Each row was made from one walk, in order. Every step used is in the known rows, and no mark comes twice. Write each row's walk.
(in the rows, 128 means zero)
Known rows:
tovef-logu: [137 124 106 108 107 154 110 126 105 131  79 147 101  81 159 119 151  73
  89  81 134 106  59 157 133 136 179]
risu-feke-burebo-logu: [115 135 106 124 128 136 106  54  91 117  83 153 101 119 151 128 137  90
 101  76 140 129  92  85 120 164 200]
burebo-logu-tovef-zasit: [105 133 101 139 128 152 104  90 106 150  67 155 107 102 163 124 154 103
  95 103 155 119 100 126 124 131 189]
sige-pinogi-tovef-logu-burebo: [136 101  90 118  92 131 110 151  75 118  87 148 136 142 158 106 165  94
  88  99 147 132  99 144 127 115 154]
zasit-sige-pinogi-tovef: [138 116 113 104  99 120 125  90 101 144 122 136 128 118 158  93 158 101
  80  60 154 142 110 155 110 135 194]
logu-tovef: [122 127 105 134 131 151 102 115 116 141  90 147  91  81 160 128 146  86
  92  90 146 128  90 162 124 132 188]
tovef-zasit-sige-pinogi: [141 140 120 119 128 131 132  77 106 140 116 141 139 101 143 124 152  97
  84  71 153 121 121 140 119 112 194]
tovef-logu-burebo: [139 119 100 126 119 143 104 147  92 118  73 151 110  94 149 129 147  82
  95  94 130 110  79 137 135 131 162]
sige-zasit-burebo-logu-tovef: [ 74 160 107 136 114 163 106 120 131 146  76 157 105 115 181 125 148 145
  70  91 150 126  95  97 119 172 208]
pinogi-tovef-logu: [135 105 103 105  95 147 109 130  93 140  72 142 112 106 170  96 163  79
  92  78 143 121  61 170 129 141 174]
zasit-risu-feke-burebo-logu-tovef: [ 83 162 103 137 133 130 102  45  94 109  83 160 106 121 159 126 140 126
  96  92 151 123 110  68 116 157 186]
zasit-tovef-logu-burebo: [143 114  88 137 115 156 100 187 111 119  69 151 113  91 152 137 145 107
  86  97 137 108  99 133 134 126 165]
logu-burebo: [137 124 110 136 140 139 108 134 102 127  80 151 105  96 152 128 135  82
  97  88 132 125  87 141 124 136 186]
burebo-logu: [114 127 108 109 111 146 109  93 112 142  80 152  91  97 169 110 139  86
  86  81 139 121  65 128 118 161 211]
risu-feke-burebo-logu-tovef-zasit: [107 141  99 154 143 142 101  45  85 125  71 156 115 123 146 141 152 105
 109  98 155 128 127  84 127 134 180]
risu-zasit-burebo: [107 160 123  98 122 155 113 158 149 140 107 149  99  92 185 115 141  86
  68  80 139 138  92 126 124 166 226]
burebo-logu-tovef-zasit-risu-feke: [ 77 176 114 139 151 139 114  50  97 126  67 160 123 122 175 136 148 141
  96  96 158 111 104  79 117 135 201]
sige-zasit-risu-feke-burebo: [110 182 133 149 150 139 118  51  96 101  79 151 123 122 156 122 134 130
  91  59 137 119  84  81 117 166 190]
zasit-burebo-logu-tovef: [ 79 142  96 115 114 157 104 128 133 146  84 157  97 102 182 130 148 113
  78 104 153 127  98 116 120 155 212]
risu-feke-burebo-logu-tovef: [104 134  94 142 129 137  96  56  92 120  86 154  96 115 149 137 143 102
 102  92 149 134 115  87 122 153 185]
pinogi-tovef-logu-burebo: [139 100  97 124 104 138 103 153  80 129  66 147 121 119 160 103 160  89
  99  91 138 124  78 148 131 135 157]
feke-risu-zasit: [134 140 122 108 127 149 101 139 139 124 102 139  86  96 152 105 132  53
  76  66 132 147  67 143 127 160 189]
burebo-logu-tovef: [101 127  97 125 113 147  98 100 113 145  82 154  86  95 166 119 146 100
  88  97 148 127  89 130 118 151 195]
risu-zasit-sige: [135 150 129 104 118 128 115 104 130 143 126 139  98  73 158  99 137  90
  76  53 133 134 103 124 118 169 211]

Which walk is each row?
[135 139 112 117 116 156 104 170 148 139 102 145  89  82 174 108 136  97
  69  75 141 137 101 137 121 156 212]
risu-zasit-tovef
[ 91 144 108  97 112 157 114 124 131 143  82 155 102 104 185 122 142 101
  76  89 144 119  75 115 119 166 225]
zasit-burebo-logu
[138 132 100 157 117 162 102 178 110 120  62 151 120 105 152 130 144 139
  79  85 134 107  94 113 132 142 163]
sige-zasit-tovef-logu-burebo
[118 153 122 139 150 131 121  53  79 117  65 149 144 141 165 107 155 107
 109  75 155 128 102 110 122 134 179]
pinogi-tovef-zasit-risu-feke-burebo
[106 170 114 158 167 139 111  53  91 111  74 155 131 114 150 139 148 114
 108  94 155 119 124  98 127 120 172]
logu-tovef-zasit-risu-feke-burebo
[ 94 155 100 145 129 140 103  63 100 127  65 161 120 112 156 105 149 112
  97 107 155 115 115  96 124 137 170]
feke-burebo-logu-tovef-zasit-risu
[ 96 163 114 120 131 129 113  43  94 106  79 158 110 123 162 116 134 112
  95  78 141 119  86  65 114 167 200]
zasit-risu-feke-burebo-logu
[131 139 114 144 143 138 115  79 112 153  97 143 119  73 143 130 153 106
  96  78 153 117 124 146 124 123 184]
logu-tovef-zasit-sige
[ 91 156 115  91 109 156 103 150 155 128  95 148  93 116 175 108 134  78
  62  79 139 146  74  96 123 183 211]
feke-risu-zasit-burebo-logu
[102 151 108 136 145 167 113 136 129 147  77 152 122  93 173 144 156 103
  89 105 158 122 112 147 130 119 198]
logu-tovef-zasit-burebo
[140 145 129 106 125 132 109 111 141 129 124 133  95  83 140 103 130  67
  73  47 132 143  88 128 121 168 189]
feke-risu-zasit-sige
[106 163 126 127 130 166 120 134 133 140  81 149 114 104 178 126 142 118
  74  71 139 123  72 129 122 164 215]
sige-zasit-burebo
[125 121 100 119 106 142 101  80 103 131  82 153  95 104 151 103 139  73
  94  86 137 127  83 117 123 164 191]
feke-burebo-logu
[129 140 108 137 130 132 121  80 108 142 119 144 134  98 141 133 160 112
  86  85 162 126 144 141 120 101 179]
logu-tovef-zasit-sige-pinogi
[125 134 107 147 146 156 107 106 110 148  76 149 111  87 158 132 154  90
 100  96 153 122 103 162 129 113 183]
logu-tovef-zasit
[143 105  97 116  89 114 117 125  78 124 108 142 143 129 144 103 165 111
  84  79 147 128 122 127 122 123 153]
zasit-sige-pinogi-tovef-logu-burebo
[136 117 109 120 117 142 123 107  94 144  87 144 140 137 169 102 166  87
  91  87 162 139 101 167 119 108 187]
sige-pinogi-tovef-zasit
[135 149 122  98 105 121 121 104 126 132 148 141 111  93 154 102 142  94
  66  61 142 143 124 119 114 150 208]
risu-zasit-sige-pinogi
[137 137 113 133 146 140 110  72  95 113  91 147 106 105 145 138 139  76
 105  71 138 130  93 119 125 145 192]
risu-feke-burebo
[132 110 107 109 102 138 118 119 100 138 104 142 120 131 171  98 159  84
  84  80 154 145  88 171 114 129 193]
sige-pinogi-tovef
[112 120  89 136 109 143  91  85 103 133  83 155  90 100 148 111 145  87
  96 101 147 133 107 117 123 153 177]
feke-burebo-logu-tovef
[110 138 101 128 111 128 117  60 103 144 112 150 131 112 147 123 159 125
  81  91 163 124 143 107 115 118 186]
burebo-logu-tovef-zasit-sige-pinogi
[140 130  96 127 107 151  95 205 124 119  87 151 106  92 160 117 142 107
  75  94 134 124 113 109 135 144 175]
risu-zasit-tovef-logu-burebo
[110 157 122  98 127 160 107 167 158 125 103 142  96 103 169 117 134  65
  65  73 137 147  77 131 128 165 203]
feke-risu-zasit-burebo
[105 162 116 142 150 149 114  95 113 136  71 154 121  92 168 121 150 113
  93  98 156 111  97 144 124 118 183]
logu-tovef-zasit-risu
[136 125 111  86  72 118 117 121 104 134 133 137 127 118 163  78 167 100
  67  64 148 140 117 125 120 149 182]
risu-zasit-sige-pinogi-tovef-logu
[ 95 150 111 111 127 161 120 114 126 149  67 156 122 110 181 126 150 103
  83  96 151 115  87 112 124 146 218]
tovef-zasit-burebo-logu
[138 136 112 118 124 162  97 178 158 125 101 139  86  92 156 112 130  77
  67  68 140 145  87 141 125 155 190]
feke-risu-zasit-tovef
[ 84 161 109 134 131 145 110  79 109 140  65 160 117 105 174 113 149 126
  89 104 156 109  96 107 120 134 191]
burebo-logu-tovef-zasit-risu
[109 176 135 134 134 149 121  92 117 127  77 150 113 101 173 104 136 128
  78  64 136 112  57 126 116 163 201]
sige-zasit-risu
[109 178 134 131 166 141 129  64 102 121  71 152 133 110 171 138 143 114
  98  74 148 108  82 111 121 130 207]
tovef-zasit-risu-feke
